Every row comes from one small tree of marks. The marks that hang from a mark follow it in brackets, in alphabetical order. Every link used is in the known rows. Which tree was each row made from?
Known rows
geke{sosed{damam nifo{bivofer} tovu}}: [-0.30 -0.85 -0.89 -1.85  2.44 -1.39 -0.60 -1.32  0.94 -0.18  0.01  0.76
  1.07 -0.03 -0.94  1.74 -0.73  1.67  0.17  0.64  3.12]
nifo{bivofer{damam} geke{sosed}}: [-0.03  0.13 -0.68 -3.67  0.83  2.29  0.03 -0.88  0.31  1.01  1.42  2.23
  1.95 -2.20 -1.22 -0.23 -1.28  0.67 -0.48 -0.69  0.79]
sosed{nifo{bivofer{damam}}}: [ 0.11  0.72 -0.27 -1.58  2.27 -1.08 -0.34 -0.68 -0.63 -3.05  0.76  1.65
 -1.32 -1.10  3.12 -1.03 -0.79  1.36  2.01  0.73 -2.12]
geke{damam}: [ 0.17 -0.27 -0.49  1.81 -1.40  2.21 -0.72  0.15 -1.65  1.17  1.33 -0.20
 -1.24  0.79 -0.08 -1.23  0.50  0.21 -0.56  0.35 -1.10]
geke{damam sosed{nifo{bivofer} tovu}}: [ 0.21 -1.45 -1.73  0.66  0.99  1.41 -2.01 -0.91  2.39 -0.19  0.51  1.10
  0.53  0.63 -1.84  0.57  0.64  1.78  1.19  0.11  1.55]
geke{damam sosed{bivofer nifo tovu}}: [-0.99 -0.47 -0.14 -0.29 -0.18  1.74 -0.44 -1.02  1.86  0.00  0.72 -0.07
 -0.29  2.17 -0.61  0.12 -1.30  0.51 -0.01  0.62  0.99]
nifo{bivofer{geke{damam} tovu}}: [ 1.25 -1.51 -1.02  3.01 -0.65  1.43 -0.96  0.44  0.20  0.39 -0.82  0.92
  0.24  0.02 -1.37 -0.10  2.48 -0.31  1.27  1.27 -1.91]
nifo{bivofer{geke tovu}}: [ 0.18  0.29 -0.14  1.70  0.57 -0.48 -0.34  0.73  0.24  0.20 -1.39 -0.08
  1.29 -0.94 -0.58  0.74  2.02 -0.47  1.25  0.88 -2.84]
sosed{bivofer damam nifo tovu}: [-0.91 -0.06  0.77 -1.24  1.41 -1.54  0.79 -1.39  0.14  1.05 -0.33  0.05
 -0.91  1.50  2.37 -0.26 -2.34 -0.09 -0.49  2.34  0.13]
bivofer{geke{damam{nifo} sosed} tovu}: [ 1.32 -0.70  0.09  2.22 -2.06 -0.90  0.26  0.68 -1.07 -2.57  0.02 -1.42
 -0.78  1.25 -1.51  1.58  1.51 -0.40 -0.16 -1.99  2.67]
damam{nifo{bivofer{geke{sosed} tovu}}}: [ 0.97  0.66  0.15  0.40  0.07 -2.03  0.05  1.10  0.87 -2.85 -1.58 -1.49
  1.23 -1.29 -1.69  2.62  1.85  0.06  1.31 -1.46  1.25]
bivofer{geke{sosed}}: [-2.51  1.65  1.03 -1.63  0.24 -0.62  0.77  1.06 -1.09 -1.41  0.72 -0.90
  1.21  0.90 -1.04  1.11 -0.02 -0.20 -0.65 -0.57 -1.02]
nifo{bivofer{geke}}: [-1.33  1.18  0.36 -0.22  1.32 -0.34 -0.39  1.37  0.33 -0.08 -0.78  0.30
  0.70 -0.66 -0.12 -0.11  1.21 -0.04  1.18  1.23 -4.16]
nifo{geke{sosed{bivofer damam}}}: [ 0.51  0.57  0.38 -3.47 -0.39  1.75  1.70 -1.39 -1.25  4.23  0.72  0.98
  1.65 -0.36 -0.64  1.31 -3.18 -0.52 -1.95  0.93  1.92]
damam{nifo{bivofer}}: [ 1.29  1.38 -0.12  0.31  0.30 -1.03 -0.80  1.08  0.35 -0.56 -0.95 -1.04
 -0.31 -2.24  0.82  0.29  1.00  0.82  1.68 -0.49 -0.99]
damam{nifo}: [ 0.44  1.66  0.66  0.57 -0.72 -1.66  0.16  0.93 -1.63 -0.68  0.08 -2.11
 -1.31 -0.73  1.62 -0.36  0.09  0.25 -0.06 -1.35  0.00]
bivofer{damam geke tovu}: [-1.58  0.08  0.96 -0.34 -0.01 -0.93  1.18  0.28 -1.77 -2.79  0.68  0.04
 -0.66  0.84  1.35 -0.96  0.18 -1.03 -0.91  0.06 -1.70]
sosed{nifo{bivofer{damam geke tovu}}}: [ 0.67 -0.27  0.03  0.17  2.16 -2.52  0.33 -0.54 -0.63 -3.77 -0.33  1.76
 -1.06 -0.10  2.59 -0.66  0.36  0.13  2.23  0.73 -2.47]
damam{nifo{geke{sosed}}}: [ 1.95  1.10 -0.17 -0.44 -1.09 -0.49  0.39 -0.36 -1.22  2.36  0.84 -0.43
  0.39 -1.20 -0.62  0.76 -1.14  0.26 -0.36 -2.81  2.47]
bivofer{geke}: [-2.04  1.57  1.03  0.21  0.36 -1.09  0.57  1.19 -1.44 -0.21  0.27 -0.65
 -0.28  0.83  0.92 -0.84  0.34 -0.62 -0.16  0.47 -3.55]
nifo{geke}: [ 1.19  0.70 -0.30  0.68 -0.67  1.14 -0.11 -0.54 -1.88  5.10  1.08  0.91
  0.43 -0.81  0.45 -1.36 -0.90 -0.25 -0.66 -0.50 -1.39]

Which tree is each row?
[ 3.57 -1.17 -1.41  3.51 -1.60  0.65 -1.52  0.12 -0.01 -0.26 -0.99 -0.51
 -1.03 -1.43 -0.53  0.21  2.27  0.53  1.46 -0.55  1.37]	geke{damam{nifo{bivofer{tovu}}}}
[ 1.18  0.32  0.29 -0.88 -0.67 -0.27  0.72 -0.40 -2.00  0.39  1.23  0.81
 -1.84 -1.04  2.39 -2.10 -1.84 -0.10 -0.79 -1.78  0.86]	bivofer{damam{nifo{geke}}}
[-2.21  0.31  0.31 -1.16  1.22 -1.53 -0.56  1.58  3.15 -2.52 -1.35 -1.36
  1.40 -0.31 -1.95  1.23  1.44  0.43  0.31 -1.24  0.89]	damam{nifo{bivofer{geke{sosed{tovu}}}}}
[ 1.98 -1.77 -1.14  0.13  0.58 -0.83 -0.75 -0.53  0.92  4.29 -1.10  1.00
  0.17 -1.63 -0.12 -0.68 -0.52  0.36 -0.77  0.02  2.88]	sosed{damam{nifo{bivofer geke}} tovu}
[-2.08 -1.08  0.32  0.79 -1.09 -0.27 -0.43  1.25  1.15 -2.40  0.18 -1.29
 -0.73  2.23 -1.82 -0.11  1.08  0.02 -1.17 -1.65  2.43]	bivofer{geke{damam{nifo} sosed{tovu}}}
[-0.19  0.64  1.38  1.00 -1.40 -0.03  0.70  1.37 -0.15 -1.74 -0.74 -0.67
 -2.27  1.50  1.63 -1.16  0.07 -1.07  0.89  0.76 -2.19]	sosed{bivofer{geke{damam{nifo}}}}
[-4.28  1.01  1.68 -0.76  0.49  0.36  0.50  1.16  2.28  0.48 -0.93 -0.85
  0.62  1.70  0.31 -1.40 -0.36 -1.43 -0.94  1.87 -3.71]	sosed{bivofer{geke} tovu}
[-2.38 -1.32 -0.98  0.21 -1.24  3.36 -0.98 -0.14  1.21  0.79  1.49 -0.71
  1.03  1.69 -2.97  0.04  0.44  0.63 -2.00 -0.56  2.33]	geke{damam sosed{tovu}}
[ 2.12 -0.27 -0.92  1.62 -0.73  0.89 -1.44  0.77  0.18 -0.56 -0.40 -0.28
 -1.42 -1.28  0.16 -0.54  1.58  1.02  1.49 -0.29  0.01]	geke{damam{nifo{bivofer}}}
[-2.75  0.58  1.52 -2.82 -0.13  0.52  0.86  0.41  2.00 -3.48 -0.12 -1.40
 -1.43  0.57  2.26 -1.80 -1.55 -0.46 -1.31  0.03  0.06]	sosed{bivofer{damam{nifo}} tovu}
[ 2.09 -0.17 -0.25  1.16 -1.25  1.11  0.23 -1.73 -0.42 -0.44  0.50 -0.04
 -0.11  1.28 -0.26  1.57 -0.80  0.15  1.22  0.26  1.48]	geke{damam sosed{bivofer{tovu} nifo}}
[-0.77 -1.16 -0.24 -0.28  3.10 -3.14 -0.23 -0.27  0.60  0.03 -1.04  1.37
 -0.50  0.90  1.34 -0.05 -0.08  0.39  0.76  1.90 -1.04]	sosed{damam nifo{bivofer{geke}} tovu}
[-4.14  0.57  0.68 -1.31  0.58 -0.21  0.06  0.93  1.34 -0.51  0.39 -1.16
  1.87  1.59 -2.08  0.56  0.27 -0.29 -1.72 -0.43 -0.16]	bivofer{geke{sosed{tovu}}}
[-2.45 -0.12  0.85 -1.97  0.35  0.92  0.76 -0.45  0.76  1.50 -0.31 -0.65
  0.42  1.05  0.43 -0.18 -1.62 -0.71 -2.39  2.49  0.16]	sosed{bivofer damam tovu}
[-0.81  1.50  1.52  0.43 -0.54 -0.02  1.27  0.49 -0.05  0.10 -1.14 -0.98
  0.50  0.57  0.65  0.16  0.01 -1.74  0.26  1.44 -3.44]	sosed{bivofer{geke tovu}}
[ 1.64 -0.81 -0.43  2.64 -0.60 -1.29  0.12 -0.75 -1.82 -1.44  0.72  0.45
 -0.77  2.20 -0.43  1.30  0.64  0.17  0.95 -0.72  0.91]	bivofer{geke{damam sosed{nifo}} tovu}
[ 0.13 -0.06 -0.45  0.02 -0.82 -0.04 -0.28 -0.27  0.75  3.23  0.50 -0.65
  1.10 -0.49 -1.67  0.19 -0.88  0.21 -1.63 -2.74  3.58]	damam{nifo{geke{sosed{tovu}}}}
[-1.08 -0.19  0.20 -0.79  0.95  0.00  0.23  0.47  0.12 -3.00 -0.44  0.83
  0.42 -0.76  0.55 -0.43  1.05 -0.50  0.42  1.00 -2.31]	nifo{bivofer{damam geke tovu}}
[ 0.64 -0.18 -0.72 -1.84  0.70  2.05 -0.28 -0.70 -0.16  2.23  0.89  2.67
  0.54 -2.16  0.70 -1.99 -0.94  0.32  0.04  0.32 -1.75]	nifo{bivofer{damam} geke}
[-3.41  1.28  0.73 -2.71 -0.21  2.52  0.25 -0.04  2.66  0.47  0.23 -1.60
  2.39  0.73 -1.90  0.84 -1.04 -0.29 -1.72  0.56  0.30]	geke{sosed{bivofer tovu}}
[ 5.33 -1.49 -1.23  1.44 -0.32 -1.26 -0.08 -1.03 -1.48  4.00 -1.33  0.87
  0.05 -2.73  0.17  0.93  0.06 -0.02  0.33 -0.42  3.26]	sosed{damam{nifo{bivofer{tovu} geke}}}
[ 5.75 -1.52 -1.70  1.79  1.14 -1.74 -0.15 -2.48 -2.10  5.16 -0.62  2.65
  0.15 -1.76  0.98  0.72 -0.92  0.43  1.47  0.90  1.40]	sosed{damam nifo{bivofer{tovu} geke}}
[-2.01  2.03  1.77 -4.65 -0.42 -0.05  1.81  0.21  0.21 -5.04  0.83 -1.47
 -0.50 -0.35  1.37  0.66 -2.01 -0.05 -0.61 -0.94  1.48]	geke{sosed{bivofer{damam{nifo}}}}
[-0.49  0.13  1.26  0.29 -0.50 -2.80  1.33  0.81 -1.77 -4.79  0.02 -0.97
 -2.10  0.40  2.21 -0.75  0.42 -0.94 -0.28 -1.28  0.13]	bivofer{damam{nifo} geke tovu}
[ 0.27 -1.07 -0.11  3.43 -1.73  0.74 -0.06  0.24 -1.58  0.29  0.20 -0.11
 -0.80  1.55 -0.49 -0.58  1.69 -0.91 -0.37  0.37 -1.37]	bivofer{geke{damam} tovu}
[ 4.31 -2.19 -2.40  3.45 -1.58  3.69 -1.61 -1.22 -0.09  5.70 -0.02  2.34
  0.84 -1.68 -1.77 -0.66  1.26  0.01  0.69  0.38  0.10]	nifo{bivofer{tovu} geke{damam}}
